Each row was made from one small tree. The marks that hang from a mark follow it in brackets, in alphabetical order. Every link used is in the known rows. Write each row's tree.
Known rows:
nonik{puro regogir}: [ 4.10 -6.09 -1.89  3.33  0.58 -0.93 -0.68 -4.13  4.83 -1.76  5.01  5.64
 -4.69 -1.18 -2.33 -0.07 -0.92  2.12  1.43 -2.41 -0.66  0.59 -1.84 -1.99
 -1.23]
nonik{kidat puro regogir}: [ 3.92 -4.11 -0.53  1.02  2.41 -1.59 -0.33 -4.52  3.96 -0.88  2.75  6.62
 -2.42 -2.40 -2.75 -0.49 -0.64  1.86 -0.02 -2.44 -0.61  2.08 -3.38 -1.94
 -4.32]
sukuli{regogir}: [ 3.04 -4.67 -2.36  4.09  1.24 -0.03 -3.55 -3.99  3.31 -1.19  3.04  0.59
 -1.78 -0.15 -0.48  2.51 -0.67 -0.26  1.50 -1.36 -1.85 -2.45  1.41 -0.64
  0.36]
vozilom{zive{pagipiz sukuli{kidat regogir}}}: [ 0.58 -2.14 -2.02  4.27  1.48 -2.52 -2.55 -0.11  3.94  5.11  1.08 -0.63
 -0.62 -0.03  0.37  0.58 -1.63 -3.59 -0.29 -5.24 -2.07 -6.09 -1.62  0.08
  3.13]
binek{zive{pagipiz{regogir} sukuli}}: [ 1.14  0.75 -0.49  6.45  0.08  1.46 -2.71 -1.68  3.88  3.39  0.99  2.65
 -2.20  3.50 -5.13  2.74 -2.95 -1.20  1.09 -3.61 -3.55 -2.82 -0.31  0.41
  4.88]
binek{zive}: [ 3.16 -3.49 -1.72  4.41 -1.87 -0.03 -2.64 -3.99  4.44 -1.91  4.43  3.94
 -3.05  0.90 -5.55  3.68 -1.71 -0.66  0.36 -0.37 -0.25 -0.87  2.25 -0.43
 -0.65]
pagipiz{kidat}: [ 0.95 -4.01 -1.55  3.01  0.56  2.33  1.40 -5.50  3.88 -0.18 -0.77  3.25
 -2.42 -1.97 -2.71  2.54 -0.25 -1.83  3.74  1.05 -1.58 -0.82  0.61 -2.73
 -0.21]
zive{nonik{kidat}}: [ 1.46 -1.02 -1.30  3.69  1.52  3.49 -1.08 -4.67  1.24 -3.18 -2.90  3.63
 -2.66  0.22 -2.22  0.55 -1.71  0.79 -1.96 -1.56 -2.23  1.82 -2.86 -1.17
 -1.18]
zive{pagipiz}: [ 2.29 -2.80 -0.98  4.84 -0.76  3.20 -3.90 -3.18  4.74 -0.33 -0.62  3.25
 -1.20  0.41 -3.97  2.63 -1.69  1.44  0.98 -0.78 -0.79 -2.16 -1.62  1.36
  3.77]
vozilom{zive{sukuli{regogir}}}: [ 0.82 -3.60 -1.44  4.03  2.88 -1.97 -2.56 -4.17  3.11  2.42  4.48 -1.40
 -4.93  0.02  1.39  0.51 -0.43 -3.44  2.02 -2.95 -2.19 -5.68  2.13 -2.07
  2.84]
zive{nonik{kidat puro} sukuli{regogir}}: [ 0.29 -1.70 -1.28  4.64  1.32  0.12 -1.09 -4.09  1.85 -0.24  0.87  2.81
 -4.96 -0.09  0.21 -1.93 -2.17 -3.36 -0.56 -6.94 -2.99 -1.47 -2.54 -3.80
 -2.46]
sukuli{kidat regogir zive}: [ 0.67 -1.84 -2.80  4.35  3.68  0.83 -2.88  0.63  2.20 -2.46 -0.42  1.96
  0.43 -0.40 -2.36  1.30 -0.86 -0.67  1.16 -3.74 -4.25  2.04  1.25 -0.57
 -2.27]
vozilom{zive{pagipiz}}: [ 2.88 -4.19 -0.65  3.00  0.20  0.80 -3.72 -4.24  4.76  3.51  0.45  2.29
 -1.39 -0.63 -2.55  2.20 -1.00  1.55  0.19  0.03 -0.06 -4.61 -1.11  0.61
  5.17]
vozilom{zive{nonik{puro} sukuli{kidat}}}: [ 0.82 -2.57 -1.97  5.88  0.34 -0.01  0.75 -1.85  0.78  1.33 -0.10  4.12
 -5.98  0.00 -1.97 -2.83 -2.47 -2.94 -0.17 -7.17 -2.90 -1.54 -2.51 -3.46
  0.89]
sukuli{kidat regogir zive{nonik{puro}}}: [ 0.08 -2.88 -3.57  6.26  0.62  1.56 -1.54 -0.08  2.64 -1.44 -0.92  4.43
 -1.12 -0.51 -1.53 -1.50 -2.62 -0.56 -0.60 -6.76 -4.22  1.95 -1.74 -1.79
 -2.34]
zive{nonik}: [ 0.90 -2.56 -2.23  6.32 -0.42  4.27 -2.04 -4.20  2.23 -3.49 -0.50  2.95
 -4.50  1.23 -2.21  0.81 -2.35  0.67  0.07 -1.62 -2.20  1.06 -1.66 -0.84
  2.28]
vozilom{zive{pagipiz sukuli}}: [ 0.30 -1.68 -0.01  4.60  1.18  0.35 -2.23 -3.27  3.88  3.23  0.59  1.35
 -3.68  0.44 -2.88  1.09 -1.21 -1.71  1.05 -2.79 -1.26 -5.19 -0.95 -0.78
  5.94]
vozilom{zive{nonik sukuli}}: [-0.63 -1.64 -1.09  7.04  1.57  1.91 -0.65 -4.14  1.63 -0.47  0.68  0.60
 -7.34  1.22 -1.07 -0.31 -2.01 -2.06  0.79 -2.89 -1.94 -2.15 -0.04 -2.22
  4.27]
vozilom{zive{sukuli}}: [ 1.23 -2.78 -0.05  4.11  2.67  0.34 -0.91 -4.73  1.84  0.14  1.63  1.10
 -5.42 -0.08 -2.81  1.15 -0.49 -2.09  2.45 -2.39 -1.49 -3.37  1.77 -3.01
  3.45]
pagipiz{regogir}: [ 3.85 -1.78 -0.21  4.72  2.91  4.13 -2.65 -3.56  2.24 -0.24 -0.86  2.41
 -3.41  1.24 -2.48  2.30 -0.91  2.24  2.04 -0.82 -3.90  0.42 -0.08 -0.91
  3.43]
zive{nonik sukuli{regogir}}: [-0.58 -1.63 -2.88  7.63  0.91  2.08 -1.63 -3.41  2.26 -2.13  2.25 -0.88
 -5.94  2.27  1.18 -0.10 -2.52 -3.09  1.11 -4.68 -3.16 -1.82 -0.26 -1.64
  1.96]

Which tree is each row?
[-0.69 -2.47 -2.24  5.91 -2.05  4.05  0.92 -4.08  4.34  1.75 -3.33  3.21
 -2.09 -0.07 -1.72  1.33 -2.52 -1.23  0.91  0.06 -2.01 -1.40 -3.86 -0.21
  3.82]	zive{nonik pagipiz{kidat}}
[-0.74 -2.26 -2.35  7.88  1.80  2.01  1.18 -2.81  3.33 -3.86  2.82  1.40
 -7.00  2.17 -0.88 -0.78 -2.39 -1.33  0.75 -3.76 -1.63  2.07 -2.49 -0.67
  2.46]	zive{nonik{regogir} sukuli}
[ 1.62  2.24  0.07  4.77  1.85  4.95 -2.93 -2.44  1.80  2.00 -5.97  3.34
 -0.17  1.95 -1.97  1.16 -2.43  2.95 -2.08 -1.95 -4.35  1.47 -5.86  1.47
  3.95]	zive{nonik{kidat} pagipiz{regogir}}
[ 0.80 -1.60 -0.02  3.55  1.89 -0.10  0.45 -4.75  0.83  1.24 -0.49  4.61
 -6.70 -0.76 -1.58 -2.64 -1.55 -1.69 -1.01 -4.82 -1.95 -1.99 -2.75 -4.34
  0.07]	vozilom{zive{nonik{kidat puro} sukuli}}
[ 1.51  1.10 -0.05  4.67  3.59  0.48 -1.88  0.15  1.78  6.29 -3.94  1.21
 -2.09  1.42 -2.11  0.99 -1.52 -0.87  0.95 -4.84 -4.42 -2.89 -3.13  0.14
  6.52]	vozilom{zive{pagipiz{regogir} sukuli{kidat}}}
[-0.97 -1.39 -3.80  7.06  2.77  2.34 -2.04  0.98  2.21 -3.20 -1.37  1.39
 -0.51  1.18 -1.05 -0.22 -2.17 -1.05 -0.49 -4.55 -4.90  2.95 -0.80 -0.10
 -0.72]	sukuli{kidat regogir zive{nonik}}
[ 0.25 -0.94 -2.85  5.27  2.71 -0.44 -1.94 -0.42  2.32 -0.60  1.31 -0.25
 -1.64  0.50 -0.71  0.23 -1.23 -4.21  1.79 -6.19 -3.14 -1.61  0.23 -1.44
 -1.46]	zive{sukuli{kidat regogir}}
[-2.69 -2.18 -1.00  6.33 -1.01  1.54  1.99 -4.16  3.81  5.20 -2.19  1.50
 -4.32 -0.01 -0.61  0.20 -2.22 -3.92  1.56 -1.59 -1.94 -4.05 -2.35 -1.99
  6.73]	vozilom{zive{nonik pagipiz{kidat} sukuli}}
[-1.00 -0.38 -1.87  7.08  0.16  1.16 -0.69 -0.01  2.35  3.18 -2.88  1.72
 -3.42  1.38 -1.36 -0.67 -3.00 -2.35 -1.64 -5.39 -2.51 -2.68 -3.92  0.60
  5.02]	vozilom{zive{nonik pagipiz sukuli{kidat}}}
[-0.35 -1.09  0.57  4.25  2.42  1.09  1.16 -3.51  3.56  8.19 -2.32  1.21
 -2.88 -0.31 -0.85  1.87 -1.04 -2.56  4.14 -1.11 -4.23 -5.29 -1.74 -2.44
  8.23]	vozilom{zive{pagipiz{kidat regogir} sukuli}}
[ 1.27 -0.24 -2.39  4.76 -0.60 -0.78 -0.56 -0.08  1.88 -1.32  2.17  2.88
 -2.17  1.29 -6.94  1.92 -2.24 -4.51  0.07 -5.17 -1.92 -0.42  1.59 -0.88
 -2.65]	binek{zive{sukuli{kidat}}}
[-0.26 -2.20 -3.33  7.86 -1.79 -0.80 -1.56 -2.36  3.84 -0.94  6.65 -0.23
 -4.88  3.41 -0.98  1.31 -3.28 -4.80 -0.55 -4.97 -2.53 -2.22  1.51 -1.11
  0.58]	binek{zive{nonik sukuli{regogir}}}
[-0.45  1.18 -0.88  4.67  4.06  4.75 -1.69 -3.20  1.14 -5.05 -4.42  4.70
 -1.47  0.36 -4.87  0.54 -1.66  0.90 -0.96 -2.68 -3.73  4.99 -1.61 -1.67
 -1.04]	sukuli{zive{nonik{kidat}}}
[ 0.28 -2.50 -0.73  4.02  2.98  1.13  0.51 -2.78  2.88 -3.67 -0.63  7.28
 -3.13 -0.76 -3.38 -1.71 -1.74  2.84 -1.19 -4.41 -2.68  6.27 -4.13 -2.43
 -2.68]	sukuli{zive{nonik{kidat puro regogir}}}
[ 0.50 -2.46 -1.98  5.70  1.42  2.04 -4.74 -1.86  5.79  0.01  0.31  1.55
  1.05  0.08 -2.40  2.40 -1.52  0.68  0.94 -2.28 -2.72 -1.05  0.36  0.63
  1.93]	sukuli{regogir zive{pagipiz}}
[ 0.16  1.02 -0.28  5.29  0.29  2.64 -0.60 -3.68  3.24  1.30 -2.83  5.27
 -3.40  0.47 -3.48 -1.71 -3.35 -1.56 -0.93 -6.75 -1.95 -0.94 -5.43 -1.90
 -0.05]	zive{nonik{kidat puro} pagipiz sukuli}
[ 0.41  0.35 -1.65  5.32  1.62  3.24 -3.03  0.14  3.11 -0.85 -4.12  4.88
  2.20 -0.02 -6.74  1.89 -1.75  1.18  0.04 -3.71 -2.94  2.31 -1.89  1.18
  0.71]	sukuli{kidat zive{pagipiz}}
[ 3.12 -2.65  0.22  3.97  1.79  1.91 -3.52 -3.23  3.63  5.83 -0.97  2.22
 -1.21  0.89 -1.05  2.68 -0.97  3.27  0.96  0.23 -3.34 -3.78 -2.12  0.71
  8.44]	vozilom{zive{pagipiz{regogir}}}
[-0.89 -1.52 -1.18  7.28 -0.36  1.90 -1.41 -3.39  3.18  1.86 -0.44  1.07
 -4.95  1.89 -1.16 -0.30 -2.45 -1.42  0.04 -3.56 -1.78 -3.80 -2.34 -0.30
  7.14]	vozilom{zive{nonik pagipiz sukuli}}
[-0.20 -0.95 -2.24  7.67 -2.02  1.56 -0.62 -2.64  2.39 -2.52  3.37  2.36
 -5.76  3.43 -4.73  1.04 -3.24 -3.23 -0.42 -4.10 -1.98 -0.52  0.95 -1.25
  0.91]	binek{zive{nonik sukuli}}
[ 2.07 -3.12 -1.24  3.85 -0.62  0.37 -0.66 -3.50  5.73  0.98 -0.34  6.56
 -1.57 -0.66 -1.27 -1.42 -2.65  3.12 -2.78 -3.42 -0.58  2.06 -7.49  0.41
 -0.06]	zive{nonik{kidat puro regogir} pagipiz}
[ 0.22 -1.98 -3.43  6.81 -0.03  0.07 -0.39 -0.06  1.88  0.03  1.33  2.36
 -4.32  0.95 -0.35 -2.71 -3.14 -4.22  0.36 -8.72 -3.36 -1.52 -2.66 -2.58
 -1.76]	zive{nonik{puro} sukuli{kidat regogir}}
[-1.48 -1.07 -1.03  5.09  0.41  2.19  1.53 -4.39  4.12  2.03 -1.80  2.21
 -2.06 -0.70 -3.44  1.52 -1.58 -3.76  3.71 -1.92 -1.94 -3.26 -0.96 -1.94
  2.49]	zive{pagipiz{kidat} sukuli}
[-2.78 -0.61 -1.97  7.43 -0.93  3.69  2.09 -3.90  3.93  1.79 -3.29  1.79
 -3.86  0.79 -2.12  0.43 -2.72 -3.79  1.71 -2.93 -2.49 -1.85 -3.19 -1.43
  4.90]	zive{nonik pagipiz{kidat} sukuli}
[-0.38  0.16 -2.32  6.95 -1.85  2.32 -0.38 -0.13  2.74  0.75 -2.92  4.88
 -3.15  1.34 -4.02 -2.26 -4.05 -2.28 -0.45 -8.70 -2.93 -0.40 -5.53 -1.09
  0.75]	zive{nonik{puro} pagipiz sukuli{kidat}}
[-0.34 -0.54 -2.64  6.73 -0.69  3.68 -1.31  0.42  3.53 -0.67 -5.20  7.21
 -0.56 -0.01 -5.50 -1.29 -3.40  1.27 -1.08 -6.47 -3.06  2.53 -4.33 -0.46
  0.57]	sukuli{kidat zive{nonik{puro} pagipiz}}
[-0.74  0.07 -3.70  8.07 -0.08  1.27 -2.09  0.99  3.27  1.15 -1.23 -0.09
 -1.40  2.18  0.61 -0.59 -3.58 -3.59 -0.99 -7.23 -3.22 -1.79 -4.51  1.24
  1.98]	zive{nonik pagipiz sukuli{kidat regogir}}
[ 2.42 -7.13 -1.86  4.94 -2.14 -1.16 -0.55 -3.12  6.92  3.58  3.36  5.08
 -4.64 -0.36  0.98 -1.35 -2.57  3.21 -1.17 -2.45  0.25 -2.25 -5.07  0.18
  4.97]	vozilom{zive{nonik{puro regogir} pagipiz}}
[ 1.28 -2.81 -2.95  6.93 -4.43  2.11 -2.46 -2.39  5.29 -0.27  1.76  3.48
 -1.15  2.47 -4.55  2.23 -3.86  0.17 -2.46 -1.73 -0.42 -0.99 -2.05  1.77
  2.67]	binek{zive{nonik pagipiz}}
[ 0.81 -4.08 -1.92  3.64 -3.94  0.03  0.12 -3.47  6.47  3.95  1.79  4.08
  0.11 -0.69 -5.25  3.74 -1.94 -2.30  1.27  1.04 -0.57 -3.29 -0.25 -0.09
  0.71]	binek{zive{pagipiz{kidat}}}
[ 1.46 -3.81 -1.57  6.07 -1.54  2.13 -2.08 -3.69  3.95  1.95 -0.83  2.12
 -3.07  0.99 -0.97  1.04 -2.32  1.44 -1.53 -0.66 -0.75 -3.18 -3.13  0.99
  6.63]	vozilom{zive{nonik pagipiz}}
[ 1.73 -2.15 -0.10  2.71  2.03  0.94 -1.33 -4.98  1.07  0.65 -1.95  2.90
 -2.80 -0.70 -1.06  0.69 -0.91  0.48 -2.52 -0.19 -1.28 -0.77 -2.25 -1.42
  1.10]	vozilom{zive{nonik{kidat}}}
[ 0.86 -0.85 -3.23  5.64 -1.98 -2.43 -2.56  1.50  5.23  2.69  4.07  0.91
  1.12  1.35 -3.04  1.83 -3.03 -4.28 -0.79 -6.19 -1.95 -3.93 -0.28  0.85
 -0.45]	binek{zive{pagipiz sukuli{kidat regogir}}}
[-0.20 -1.12 -1.58  6.56  1.58  1.05  0.16 -1.01  0.41  0.52 -1.50  0.77
 -5.41  0.92 -1.37 -1.22 -2.23 -3.19 -0.59 -5.18 -3.08 -1.18 -1.79 -1.10
  2.14]	vozilom{zive{nonik sukuli{kidat}}}
[ 0.94 -2.08 -2.35  5.86 -1.96 -2.32 -3.35 -1.68  6.11  2.03  5.90  0.09
 -0.84  1.97 -2.74  2.81 -2.85 -4.17  0.33 -4.21 -1.12 -5.00  1.32  0.63
  1.26]	binek{zive{pagipiz sukuli{regogir}}}
[-0.30  0.18 -1.18  5.14  3.99  0.98  1.07 -2.87  2.39 -3.57  0.31  2.30
 -5.29  1.82 -1.39 -1.20 -2.06 -1.39 -1.20 -4.11 -2.28  3.59 -3.94 -0.79
 -0.20]	zive{nonik{kidat regogir} sukuli}
[-0.94 -0.06 -1.17  5.14  2.66  2.78 -1.31 -1.36  5.08 -2.67 -2.61  4.83
 -0.08  0.80 -2.65  0.02 -2.17  2.82 -2.62 -2.41 -2.53  5.23 -5.59  2.08
  1.59]	sukuli{zive{nonik{kidat regogir} pagipiz}}
[-3.10 -2.98 -3.22  6.69 -0.32  2.99  0.54 -2.42  5.78  1.92 -2.24  1.36
  0.18 -0.31  0.28  1.06 -2.24 -1.77  1.44 -1.22 -4.33 -0.45 -2.12 -0.39
  3.43]	sukuli{regogir zive{nonik pagipiz{kidat}}}
